What can hang from each mark:
fodiv: guvut tuzu
sevem: zapi
bupa: fodiv tuzu
zapi: bupa fodiv nanorud tuzu
guvut: bupa sevem tuzu zapi

Each row was made from one small tree. The marks that hang from a mark follow it in brackets, in alphabetical order. Every link used is in the known rows. Write each row's tree.
In the rows, 128 means zero.
Known rows:
guvut(bupa(fodiv) sevem tuzu zapi(nanorud)): [147 155 127 159 124 150 123 193 163  68 101 129 136  88 156 228 218 218
 116 145]
zapi(bupa(fodiv)): [107 138 148 133 113 153 139 127 108  87 129 143 123 114 116 100 203 133
  97 133]
fodiv(guvut(bupa(tuzu) sevem zapi(nanorud))): [109 154 147 163 145 155 113 150 132  81 105 158 131 107 155 188 193 179
 118 131]
bupa(fodiv tuzu): [141 125 160 139 134 172 134 121 171  94 142 138 161  93 113 132 172 117
 122 137]
guvut(sevem zapi(bupa fodiv nanorud tuzu)): [ 81 129 116 147 110 151 132 172 125 146  82 156  74 107 136 204 215 192
 105 114]
fodiv(guvut(bupa sevem zapi(nanorud)) tuzu): [ 96 147  96 170 151 140  99 137 128 118 111 180 126 111 134 194 204 184
 128 122]
sevem(zapi(fodiv(guvut) nanorud tuzu)): [ 96 115 128 142 103 176 142 129 130 161 119 180  85 139 111 176 174 141
 120 142]
guvut(bupa(tuzu)): [142 155 156 152 120 154 113 135 114 108 123 132 184 101 135 154 168 156
 132 113]
bupa(fodiv(guvut) tuzu): [120 129 166 143 146 177 131 109 176  86 141 160 156 106 111 110 188 112
 115 152]
guvut(sevem(zapi(bupa fodiv nanorud))): [ 95 135 132 144 110 176 139 160  98 108 118 146  95 100 162 170 191 165
 100 130]
zapi(bupa(tuzu) fodiv(guvut(sevem)) nanorud): [ 70 143 154 157 108 183 126 122  92 104  96 179 100 133 119 137 223 151
  88 136]
fodiv(guvut(sevem(zapi))): [ 96 137 135 141 151 167 125 143 142 105 136 151 124 112 168 129 164 142
 119 145]
fodiv(guvut): [102 133 136 133 143 135 125 114 133 120 128 154 121 146 125 101 148 122
 120 146]
fodiv(tuzu): [124 124  92 145 139 136 107 111 139 159 135 153 149 120 107 138 142 132
 147 116]
guvut(sevem tuzu zapi): [140 142 117 145 156 148 114 191 193 117 111 123 143 100 177 174 165 195
 139 148]
guvut(zapi(fodiv nanorud)): [111 113 125 132 120 113 151 146 122 142 102 156  58 138 112 185 167 155
 102 152]
bupa(fodiv(guvut(sevem(zapi)) tuzu)): [ 99 123 113 148 153 172 127 127 169 109 151 171 134  90 128 134 206 134
 118 146]
sevem(zapi(bupa nanorud)): [120 137 142 146 102 177 134 130  84  87 128 154 101 130 136 156 163 143
 118 131]
guvut(bupa(fodiv) sevem): [121 151 136 143 123 143 131 165 124  83 126 116 151  69 158 171 204 173
 104 118]

Which tree is each row?
[123 161 140 151 133 148 110 136 136 110 119 151 167 144 133 117 180 165
 127 152]  fodiv(guvut(bupa tuzu))
[118 142 167 145 120 181 130 121 127  80 131 148 156 101 117 103 207 132
 108 128]  zapi(bupa(fodiv tuzu))
[121 131 140 135 139 154 134 126 176  97 136 152 136 130 113 103 186 129
 112 169]  bupa(fodiv(guvut(tuzu)))
[ 83 144 134 148 138 183 118 143 137 114 127 160 131 112 159 126 188 154
 122 128]  fodiv(guvut(sevem(zapi(bupa tuzu))))
[ 77 117 123 132 118 145 134 126 149 199 110 171 110 141  97 126 186 136
 115 135]  zapi(fodiv(guvut) tuzu)
[ 99 143 110 154 140 127 126 185 123 154 105 153 126  73 155 201 232 208
 106 127]  guvut(bupa sevem zapi(fodiv(tuzu)))
[ 98 135 153 149  90 170 133 116  80 119  99 167 103 137  99 145 201 143
  96 130]  zapi(bupa(tuzu) fodiv nanorud)
[ 93 129 128 148 117 179 138 136  97 153 136 181 119 109 126 126 215 150
 109 143]  sevem(zapi(bupa fodiv(tuzu)))
[157 149 137 154 115 138 130 168 152  80 105 143 130 118 120 205 208 197
 119 156]  guvut(bupa(fodiv) tuzu zapi(nanorud))
[ 91 146 145 155 146 165 116 140 131  79 106 167 108 122 150 152 193 163
 111 136]  fodiv(guvut(sevem zapi(bupa(tuzu) nanorud)))
[ 99 117  93 147 137 130 129 161 140 151 101 159  76 103 136 213 186 178
 113 132]  guvut(sevem zapi(fodiv(tuzu) nanorud))
[147 168 134 160 126 183 110 192 145  97 126 121 188  81 191 183 189 208
 137 135]  guvut(bupa sevem(zapi) tuzu)
[ 97 156 136 147 139 142 116 145 116 100 119 142 145 111 159 137 184 163
 112 128]  fodiv(guvut(bupa sevem))
[ 97 124 108 145 154 154 121 119 168 113 141 164 136  98 116 127 200 131
 116 139]  bupa(fodiv(guvut(sevem) tuzu))
[123 136 129 146 144 141 118 136 164 108 109 166 108 162 124 147 158 158
 129 167]  fodiv(guvut(tuzu zapi(nanorud)))
[109 146 115 160 111 165 126 165  95 125 120 150 129  81 157 215 206 190
 114 118]  guvut(bupa sevem(zapi(fodiv(tuzu) nanorud)))
[ 84 140 101 165 144 183 103 118 124 115 131 186 129 115 138 146 193 152
 131 125]  fodiv(guvut(sevem(zapi(bupa nanorud))) tuzu)
[ 96 132 151 136 109 175 151 147  90 134 132 164 105 114 140 119 206 148
  96 152]  sevem(zapi(bupa fodiv))
[112 136 139 145 108 189 128 141 121 135 131 154 137 110 136 141 178 150
 135 115]  sevem(zapi(bupa tuzu))
[ 51 140 114 152 133 161 120 127  99 156 114 189 118 119 120  98 246 157
  92 137]  zapi(bupa fodiv(guvut(sevem) tuzu))
[127 139 125 145 134 185 127 185 170 134 127 133 147  96 177 159 179 181
 126 158]  guvut(sevem(zapi(fodiv)) tuzu)
[103 147 129 148 138 160 127 198 155 131  97 146 123 102 167 150 231 208
 104 158]  guvut(sevem tuzu zapi(bupa fodiv))
[101 128 137 132 145 149 138 133 160  89 137 143 119 105 134 118 189 128
 101 149]  bupa(fodiv(guvut(sevem)))
[ 85 145 148 140 128 163 134 131 117  76 127 153 122 111 132  94 221 140
  91 138]  zapi(bupa(fodiv(guvut(sevem))))
[137 141 135 149 118 156 129 155 151  80 104 154 108 136 116 163 202 178
 117 158]  guvut(tuzu zapi(bupa(fodiv) nanorud))
[116 116 135 135 103 159 153 137 106 135 127 159  79 129 125 175 159 139
 108 152]  sevem(zapi(fodiv nanorud))
